Each row comes from the steps of one path. Every step used is in the known rows, and no mark comes twice. Write the path behind each row, first mark first.
Known rows
supa -> teli -> zifur -> febomob -> gibu -> nebap: [-0.88 -0.56 -0.24 -0.66  0.63 -0.90 -1.13 -1.84  0.05 -1.55 -0.11  3.84
  0.78  0.42  1.32  0.02  1.39  0.77 -0.47 -1.00 -0.31  0.52 -1.15 -1.40
 -0.52 -0.08  0.67 -0.05 -1.77  0.25 -0.10  0.76  0.29 -0.84 -0.57  0.43]
nebap -> zarel -> teli -> zifur -> febomob -> gibu: [ 0.63  0.38  1.20 -0.09  1.96  0.93 -1.66 -1.09  0.07 -1.72 -0.39  1.35
 -1.05  0.23  1.84 -2.53 -0.72  0.23 -0.64  0.60  0.74  1.10 -2.00 -1.44
 -1.04 -0.08  1.27  0.17 -2.82 -0.73  0.60  0.64  0.00  0.82  0.87  3.08]
teli -> zifur -> nebap: [-0.51  1.42 -0.51  0.67  0.96  0.41  0.11  0.44 -0.41 -0.85 -0.59  0.90
 -1.20  0.90  1.46  0.77  0.57  1.05 -0.22 -1.32  1.16  0.35  1.08 -0.59
 -1.49  1.18  0.62 -0.91 -0.15 -0.23  0.54  1.26 -0.34  0.04  0.45  2.21]
zifur -> febomob -> zarel: [ 0.34  0.24  0.50 -0.85 -1.00  0.55 -1.51 -0.59  1.52 -1.64 -2.40 -0.21
 -0.24 -0.32  0.28  0.31  0.44  0.23 -0.20 -0.59 -3.78 -0.44 -1.31  0.09
 -0.23  1.28  0.68  0.81 -0.23  0.04 -0.04 -0.51  0.73 -0.67  0.65 -0.16]
nebap -> zarel -> teli -> zifur: [ 0.27  0.24  0.42 -0.30  2.31  0.99 -0.92  0.16  0.25 -1.22  0.22  0.41
 -0.14 -0.29  0.82 -1.52 -0.08  0.21 -0.18 -0.98  2.04 -0.02 -1.49 -0.49
 -0.86 -0.26  1.74 -0.58 -1.48 -0.66  1.08  1.10 -0.91  1.36  0.45  2.30]
dorud -> nosasi: [-0.04  0.78 -0.70 -0.12  0.02 -0.21 -0.15  0.21  1.70 -0.31 -0.30  1.31
 -0.15 -0.18  0.82 -0.52 -0.78  0.78  0.12  0.01 -0.90 -0.14 -0.59 -0.83
  1.38 -0.16  1.48  0.51 -0.42 -0.17  0.68 -1.13  0.27 -0.19  0.52  0.20]
dorud -> supa -> teli -> zifur -> nebap -> zarel -> febomob -> gibu: [ 0.22  2.44  2.16 -1.31  4.05  1.52 -1.35 -0.38  0.05 -1.65  0.29  3.31
  1.10 -1.29  5.68 -2.02  2.28  1.45 -0.21  0.02  1.15 -1.34 -2.00 -2.75
 -2.93  0.96  1.19 -1.00 -1.24 -0.10 -1.67  1.47 -0.53 -0.18 -0.78  4.87]
nebap -> zifur: [-0.75  0.18 -0.38 -0.11  0.30 -0.43 -0.17 -0.34  0.88  0.09  0.36  0.69
  1.32  0.03  1.09  0.26 -0.17  1.18  0.69  1.09  2.71  0.80  0.41  1.37
 -0.76  0.18  0.16  0.15 -0.19 -0.29 -0.07  0.87 -1.27  0.35 -0.02  0.67]
toboma -> teli: [ 0.06 -0.29  0.66 -0.19  0.99 -0.15  0.03 -0.09  1.09  0.76 -0.50  1.05
 -0.85 -0.23 -0.63 -0.52  0.88 -0.57  0.23  0.85 -0.67 -0.69  0.07 -0.51
 -0.31 -0.37  1.22  0.32  0.10  0.07 -0.88 -0.25  0.31  0.12  0.25 -1.49]
zarel -> teli -> zifur -> febomob: [ 0.15 -0.68  0.45 -0.40 -0.04  0.02 -0.69 -0.38  0.47 -1.36 -0.82  0.85
 -0.10  0.44  0.50 -1.32 -1.32  0.65 -0.54 -0.47 -0.27  1.70 -3.40  0.27
 -0.24  0.05  1.07  0.46 -2.83 -0.36  0.85  0.46 -0.35  0.60  0.92  0.77]
toboma -> teli -> zifur -> nebap: [-0.21  1.13  0.13  0.64  1.99  0.29  0.19  0.51  0.76 -0.28 -1.00  1.95
 -2.08  0.53  0.47  0.19  1.00  0.46  0.12 -0.30  0.73 -0.21  1.21 -1.02
 -1.25  0.76  2.04 -0.50 -0.29 -0.19 -0.59  1.09 -0.22  0.03  0.65  0.65]
supa -> teli -> zifur -> febomob -> gibu: [ 0.16 -0.11  0.26 -1.24  0.68 -1.04 -0.99 -1.68  0.96 -0.64  0.58  2.95
  0.14  0.61  0.52 -1.33  0.10  0.96  0.04  0.97 -0.70  1.08 -0.75 -2.84
 -0.38 -0.21  0.63  0.35 -2.95  0.05  0.92  0.82 -0.29 -1.13  0.02  0.81]
dorud -> supa -> teli -> gibu -> nebap -> zifur: [-1.10 -1.75 -0.09 -1.52  2.38 -1.17 -0.93 -0.15  0.60 -0.12  1.00  3.21
  3.56 -1.02  3.90  1.55  1.10  2.33  0.38 -0.41  2.16 -0.39 -0.65 -1.02
  0.21  0.68  0.57 -1.28 -0.11  0.44 -2.26  1.04 -0.65 -0.04 -0.50  0.59]
toboma -> teli -> gibu: [ 0.76 -0.79  0.45 -0.53  1.31  0.08 -0.05 -0.04  1.54  1.26  0.84  1.08
 -0.76 -0.13 -0.91 -0.15 -1.38  0.21  0.09  1.45 -0.12 -0.99  1.68 -4.14
  0.76  0.16  0.90 -0.06 -0.38  0.35 -1.18  0.08  0.74 -0.16  1.95 -0.01]
supa -> teli -> gibu: [ 0.30 -1.93 -0.09 -1.32  0.98 -1.10 -0.43 -0.46  0.91  0.74  2.42  1.00
  1.26 -0.28 -0.25  0.50  0.27  1.07  0.39  0.81  0.22 -0.90  0.78 -4.07
  1.55  0.15  0.36 -0.50 -0.29  0.68 -0.21 -0.02 -0.17 -1.30  0.93  0.28]
febomob -> zifur -> nebap -> zarel -> teli: [-0.93  1.43  0.54  1.14  1.17 -0.04 -1.39  0.60  0.69 -1.70  0.32 -0.29
 -0.91  0.09  2.23 -0.04  2.99  0.29 -0.29 -0.85  2.15 -2.07 -1.92  0.15
 -1.69  0.66  2.38 -0.67 -0.24 -0.98 -1.29  0.02 -0.44  0.94  0.02  0.87]
gibu -> nebap -> zifur -> febomob -> zarel -> teli: [-1.55 -1.51  0.09 -0.01  0.16 -0.15 -2.38 -0.97  1.32 -2.38 -1.49  0.99
  2.20 -0.08  2.46  0.88  1.72  0.52 -0.17 -1.31 -0.12 -0.52 -3.65  3.30
 -0.30  1.62  1.45  0.30  0.77 -0.32 -1.25 -0.01 -0.74  0.31  0.42 -0.61]
teli -> zifur -> febomob: [ 0.32  0.64 -0.10 -0.68 -1.20  0.45 -0.03 -0.40  0.62 -1.36 -2.12  1.31
 -0.32  0.19  0.22 -0.48 -1.68  1.36 -0.50 -0.60 -1.43  1.82 -1.07 -0.58
 -0.68  0.10  0.47  0.44 -2.70 -0.09  1.34  0.83  0.26  0.27  0.58  1.78]
teli -> gibu -> nebap -> zarel: [-0.09 -0.52 -0.20  0.23  0.93  1.25 -0.78 -0.03 -0.77 -1.19 -0.31  0.81
  0.73 -0.73  1.50  1.50  0.29  0.71 -0.74 -1.26  0.98 -0.87  2.24 -1.55
  0.15  0.62  0.46 -1.50  0.97  0.39 -0.69  0.10  1.15  0.47  1.07  3.49]
zifur -> febomob -> zarel -> teli: [-0.02 -1.12  1.09 -0.78  0.23  0.11 -1.91 -0.39  1.49 -1.73 -0.96 -0.73
  0.07 -0.21  0.89 -0.57  0.54 -0.36 -0.35 -0.78 -2.96 -0.97 -3.98  0.73
  0.26  1.09  1.28  0.68 -0.18 -0.18 -0.42 -0.97  0.11 -0.25  0.86 -1.11]

Write each row's path
[-0.39 -0.35 -0.09 -0.07 -1.74 -0.12 -0.35 -0.65  0.95 -0.87 -1.81  1.14
  1.07 -0.02  1.54  0.23 -0.55  1.97  0.36  1.82  0.71  1.87 -0.82  2.03
 -0.70  0.12  0.32  0.68 -1.02 -0.17  0.08  0.15 -0.48 -0.07  0.35  1.29]	nebap -> zifur -> febomob
[-0.48 -0.02  0.37 -0.43  0.66  0.12 -1.77 -1.75 -0.35 -2.29 -0.97  3.70
  0.40 -0.42  1.89 -0.29  2.34  0.98 -0.49 -0.87 -0.21  0.29 -0.53 -1.33
 -1.26 -0.30  1.42 -0.68 -1.53  0.16  0.36  0.85  0.43 -0.20 -0.63  2.51]	supa -> teli -> zifur -> febomob -> gibu -> nebap -> zarel
[-0.99 -2.44 -0.18  0.17 -0.02 -0.44 -1.25 -0.52  0.34 -1.13  0.02  1.52
  2.38  0.35  2.59  1.05 -0.86  1.58 -0.36  0.39  2.43  0.98 -1.83  0.87
  0.34  0.92  0.51 -0.37 -0.61  0.02 -1.38 -0.06 -0.14  0.21  1.96  1.74]	zarel -> teli -> gibu -> nebap -> zifur -> febomob
[-1.50  0.00 -0.47 -0.42 -1.12  0.28 -1.74 -0.96  1.60 -2.43 -2.67  1.44
  2.06 -0.40  2.12  1.68  1.34  1.26 -0.07 -1.28 -0.88 -0.03 -1.14  2.96
 -1.04  1.65  0.88  0.22  0.59  0.04 -0.66  0.26 -0.05 -0.10  0.06  0.23]	gibu -> nebap -> zifur -> febomob -> zarel
[-1.65  0.44 -0.66  0.92  1.75 -0.40 -0.80 -1.06  0.05 -0.29  1.04  2.20
  1.86  0.63  2.04  0.68  0.87 -0.01  0.02  0.50  4.01  0.05  0.95  0.65
 -0.97  0.60 -0.37 -0.04  0.59 -0.16 -1.17  1.07 -0.42  0.02 -0.48  0.57]	febomob -> gibu -> nebap -> zifur
[-0.08  3.30  0.85 -1.37 -1.60  1.42 -0.61 -0.65  1.57 -1.33 -0.27  0.50
  2.48 -1.24  1.26 -1.72  0.37  0.67 -0.47 -0.30  0.77 -2.44 -2.17 -0.78
 -2.78 -0.10  0.99  0.94 -1.30 -0.44 -1.16  0.57 -0.46  0.79 -0.37  2.53]	nebap -> zarel -> febomob -> zifur
[-0.15  0.44  0.09 -1.12  2.88  0.36 -1.53 -0.21  2.08 -1.16  1.08 -0.30
  0.55  0.29  0.22 -1.09 -0.50 -0.65 -0.24 -2.23  0.10 -1.27 -2.19 -0.96
 -0.30  1.28  1.52  0.15 -1.08 -0.56  0.66  1.11 -1.10  0.41  0.70 -0.67]	febomob -> zarel -> teli -> zifur
[-0.67  0.29  0.20  0.55  3.86  0.97 -1.55 -0.63 -0.80 -1.61  1.17  1.84
  0.09  0.21  1.99 -1.04  1.16 -0.87 -0.95 -1.91  3.02 -0.53 -0.86 -1.41
 -1.20  0.12  1.10 -0.93 -0.95 -0.53 -0.20  1.38 -0.21  1.08  0.06  2.43]	febomob -> gibu -> nebap -> zarel -> teli -> zifur
[-0.21  1.49  0.18  0.44  0.42  1.42 -1.14 -1.18 -0.54 -2.60 -2.08  2.91
 -0.55  0.05  2.12 -0.34  0.17  0.52 -1.05 -1.15  0.25  0.92  0.30 -1.24
 -2.23  0.21  0.70 -0.36 -1.57 -0.22  0.48  1.05  1.08  0.63  0.04  3.70]	teli -> zifur -> febomob -> gibu -> nebap -> zarel
[-0.30  1.03  0.38  0.75  1.80  0.25 -1.21  0.58  1.26 -1.13  1.52 -0.23
 -0.38  0.25  2.04  0.55  1.09  0.86 -0.46 -0.37  2.85 -2.47 -0.18 -3.06
 -0.85  1.21  2.11 -0.92 -0.61 -0.66 -1.64  0.29 -0.16  0.59  1.72  2.44]	febomob -> zifur -> nebap -> zarel -> teli -> gibu
[ 0.28  2.32  1.45 -0.36  1.69  2.35 -0.58  0.21  0.87 -1.54 -1.57  2.08
 -0.84 -0.90  2.28 -1.28  1.34  0.74 -0.22 -0.09  1.05 -1.18 -0.10 -0.83
 -3.03  0.80  2.27 -0.21  0.21 -0.13 -1.22  1.00  0.09  0.39  0.97  4.44]	toboma -> teli -> zifur -> nebap -> zarel -> febomob
[-0.86 -1.53  0.43  0.77  1.46  0.61 -1.53  0.10 -1.34 -1.68 -0.50  0.29
  0.43 -0.54  1.89  0.06  2.89 -0.76 -0.61 -1.85  1.15 -0.81 -1.98  2.17
  0.02 -0.08  1.39 -1.12  1.25 -0.24 -0.90 -0.52  0.34  1.11 -0.25  1.13]	gibu -> nebap -> zarel -> teli
[-1.40 -2.20 -0.59  0.25  1.84 -0.66 -1.02 -0.29  0.24 -0.25  2.13  1.07
  2.84  0.40  1.81  1.08 -0.36  0.75 -0.15 -0.19  4.48 -0.43 -0.47 -0.07
  0.77  0.97  0.41 -0.78  0.41 -0.01 -1.45  0.61 -0.82  0.46  1.51  1.11]	zarel -> teli -> gibu -> nebap -> zifur
[-0.36  0.18  0.79  1.03 -0.10  1.26 -1.49 -1.22 -1.17 -2.17 -2.18  1.94
 -0.52 -0.29  2.30  0.10  1.75 -0.03 -0.83 -0.11 -0.78  0.20  0.12  0.04
 -1.28  0.13  0.20 -0.49  0.10  0.12 -0.92 -0.50  1.88  0.30 -0.08  2.56]	zifur -> febomob -> gibu -> nebap -> zarel
[-0.72 -2.41 -0.17  0.39  1.64 -0.14 -0.84  0.14 -0.65 -0.33  1.87  0.39
  1.51  0.45  0.92  0.93 -0.12 -0.44 -0.84 -0.96  1.53 -0.97 -0.91 -1.62
  1.63  0.84  0.20 -0.95  0.49  0.26 -1.47 -0.13  0.43  0.33  1.45  0.55]	zarel -> teli -> gibu -> nebap
[ 0.08 -1.53  0.26 -1.08  0.95  0.04 -2.05 -0.52  2.68 -1.16  0.24  0.05
  1.60  0.03  1.72  0.26 -1.72  1.44  0.10  0.93  0.59 -0.08 -1.82 -1.19
  0.50  1.94  1.18  0.38 -0.91 -0.14 -0.43  0.08 -0.89 -0.52  2.49  1.15]	nebap -> zifur -> febomob -> zarel -> teli -> gibu
[-0.79 -0.38 -0.06  0.29  2.04  0.92 -1.39  0.00 -0.78 -2.05 -0.51  1.24
  0.24 -0.35  1.71 -0.38  1.35 -0.30 -0.83 -2.79  2.10 -0.14 -1.77  1.01
 -0.85  0.11  1.80 -1.16 -0.46 -0.44  0.16  0.97 -0.45  1.62 -0.12  1.93]	gibu -> nebap -> zarel -> teli -> zifur
[-0.60 -0.36  0.23  0.96 -0.48  0.13 -0.92 -1.26 -0.74 -1.23 -1.28  2.04
  0.19  0.58  1.63  0.41  0.78 -0.32 -0.93 -0.15 -0.89  0.61 -0.58 -0.05
 -0.60  0.30 -0.59 -0.02 -0.43  0.30 -1.21 -0.37  1.58 -0.47  0.08  0.67]	zifur -> febomob -> gibu -> nebap
[-0.46 -1.39  1.24  1.07  1.01  0.78 -2.14 -1.02 -1.09 -2.21 -0.99  1.34
 -0.13 -0.11  2.80 -0.60  2.20 -0.83 -0.95 -0.16  0.02 -0.07 -2.28  0.70
 -0.47  0.09  0.85 -0.55 -0.02 -0.23 -1.18 -0.82  1.31  0.34  0.27  1.93]	zifur -> febomob -> gibu -> nebap -> zarel -> teli
[ 0.02  2.58  0.88 -0.21  0.62  2.38 -0.47  0.16 -0.45 -2.18 -1.03  0.99
  0.20 -0.60  3.14 -0.71  0.58  1.38 -0.63 -0.91  1.76 -0.60 -0.31 -0.77
 -2.67  1.29  1.11 -0.71 -0.17 -0.21 -0.24  1.10 -0.44  0.38  0.60  5.96]	teli -> zifur -> nebap -> zarel -> febomob
[-1.59 -0.79 -0.61  0.45 -1.94 -0.26 -0.65 -0.73 -0.06 -1.67 -2.36  2.12
  2.11 -0.08  2.39  1.28  0.89  1.54 -0.11  0.11  0.99  1.46 -1.19  3.22
 -0.88  0.37  0.34 -0.02 -0.10  0.07 -0.98  0.11 -0.06  0.51 -0.16  0.87]	gibu -> nebap -> zifur -> febomob
[-1.70  1.17  0.26 -0.16  0.71  0.59 -0.76 -1.57  0.30 -0.44  1.72  2.40
  3.77  0.09  3.31 -0.63  0.28  0.13 -0.25  0.77  4.14 -0.69 -0.65  0.50
 -2.10  0.76 -0.92  0.45  0.57  0.04 -2.17  1.05 -0.54 -0.10 -0.11  2.47]	zarel -> febomob -> gibu -> nebap -> zifur
[-1.08  3.31  0.59 -0.13 -1.39  0.55 -0.07 -0.06  1.20 -1.13  0.41  0.44
  1.27  0.10  2.14 -0.03  1.35  0.82 -0.50 -0.57  1.29 -2.57 -2.15 -0.59
 -2.55  1.11  0.60  0.63 -0.36 -0.22 -2.19  0.50 -0.55 -0.16  0.08  1.56]	zarel -> febomob -> zifur -> nebap
[ 0.27  1.72  1.94 -1.75  2.53  1.47 -1.07  0.55 -0.14 -2.26 -0.86  2.47
  1.41 -1.81  5.40 -1.12  2.24  2.18 -0.28 -1.08  0.05 -1.11 -3.01 -0.74
 -2.81  0.82  1.89 -1.08 -0.71  0.00 -1.36  1.05 -0.65  0.07 -0.87  4.58]	dorud -> supa -> teli -> zifur -> nebap -> zarel -> febomob
[-0.89 -1.50 -0.70  0.08 -1.54 -0.02 -0.60 -0.88  0.57 -1.14 -1.19  2.18
  2.22  0.04  2.01  1.97 -1.10  2.10 -0.26  0.35  1.66  1.27  0.70 -0.15
 -0.11  0.89 -0.04 -0.26 -0.41  0.37 -0.92  0.36  0.33 -0.05  1.63  2.40]	teli -> gibu -> nebap -> zifur -> febomob
[-0.55 -0.99  0.35  0.18  0.28  1.18 -1.58 -0.36 -0.84 -3.03 -2.48  1.78
  0.24 -0.40  2.28 -0.44  1.12  0.57 -1.02 -2.22  0.00  0.95 -3.11  1.69
 -1.10  0.07  1.98 -0.56 -1.34 -0.40  0.23  0.40  0.13  1.37  0.40  2.93]	gibu -> nebap -> zarel -> teli -> zifur -> febomob
[ 0.00  0.23  0.66 -0.81 -0.20  2.42 -0.77 -0.54 -0.68 -1.44  0.30  0.96
  2.61 -1.27  2.57  0.27  0.04  0.60 -1.08 -0.82  0.86 -1.51  0.21 -1.92
 -1.11  0.84 -0.04 -0.57  0.80  0.63 -1.69  0.06  0.82  0.37  1.41  5.11]	teli -> gibu -> nebap -> zarel -> febomob
[-0.86  0.98  0.67 -0.14  0.55  0.96 -0.53 -1.29 -0.69 -0.67  1.39  1.66
  2.14  0.04  1.87 -0.79  0.64 -0.94 -1.00 -0.25  1.34 -1.62 -1.17 -0.75
 -1.41  0.47 -1.13  0.34  0.73  0.35 -2.17  0.24  0.70 -0.40 -0.03  1.92]	zarel -> febomob -> gibu -> nebap
[ 0.22  0.04  0.71  0.01  1.78 -0.01 -1.06 -1.20  0.57 -0.87  0.68  1.25
 -0.77  1.07  0.87 -2.16 -1.76 -0.15 -0.62  0.61  0.68  1.36 -2.47 -2.12
 -0.40 -0.08  0.55  0.67 -3.12 -0.53  0.46  0.87 -0.15  0.28  1.01  1.24]	zarel -> teli -> zifur -> febomob -> gibu
[-0.35 -2.02  0.41 -0.49  0.45  0.32 -2.19 -0.56  1.02 -1.86 -0.57  0.03
  1.18  0.04  1.42  1.16  0.13 -0.12 -1.05 -1.96 -2.01 -1.25 -2.40 -1.46
  1.00  2.15  1.00 -0.18 -0.07  0.37 -1.24 -0.66  1.03 -0.17  2.09  0.38]	zifur -> febomob -> zarel -> teli -> gibu -> nebap
[-0.55 -1.65 -0.13 -0.55  2.55  0.13 -1.89 -0.06  1.10 -0.89  1.70 -0.33
  1.35  0.13  1.02  1.16  0.55 -0.93 -0.81 -2.42  0.00 -2.58 -1.13 -1.92
  1.05  2.16  0.73 -0.60  0.98  0.27 -1.48 -0.04  0.22 -0.14  1.67 -0.36]	febomob -> zarel -> teli -> gibu -> nebap
[-0.27  0.23  0.16 -0.86 -0.83  0.30 -1.45 -0.85  2.49 -1.65 -2.14  0.50
  1.31 -0.31  1.52  0.34 -0.21  1.28  0.38  0.22 -0.85  0.41 -0.78  1.83
 -0.67  1.36  0.91  0.94 -0.48 -0.32  0.04  0.23 -0.64 -0.31  0.51  0.46]	nebap -> zifur -> febomob -> zarel
[ 0.63  2.08  1.69 -0.54  1.14  1.99 -1.00 -1.09 -0.21 -0.68  0.94  0.79
  1.22 -0.81  2.12 -2.28  0.00 -0.29 -0.55  1.47  1.13 -1.10 -0.42 -1.67
 -2.07  0.02 -0.34  0.41 -0.21 -0.12 -0.82 -0.04  0.15 -0.09  0.30  3.94]	nebap -> zarel -> febomob -> gibu
[-0.71  2.93  0.01  1.09 -0.32  0.47 -0.65  0.50  0.79 -1.55 -1.14  0.29
 -0.85 -0.21  1.64  0.90  2.91  1.03 -0.17 -0.83  1.25 -1.95  0.59 -0.43
 -2.29  0.65  1.79 -0.75 -0.15 -0.55 -0.93  0.45 -0.01  0.53 -0.27  1.94]	febomob -> zifur -> nebap -> zarel
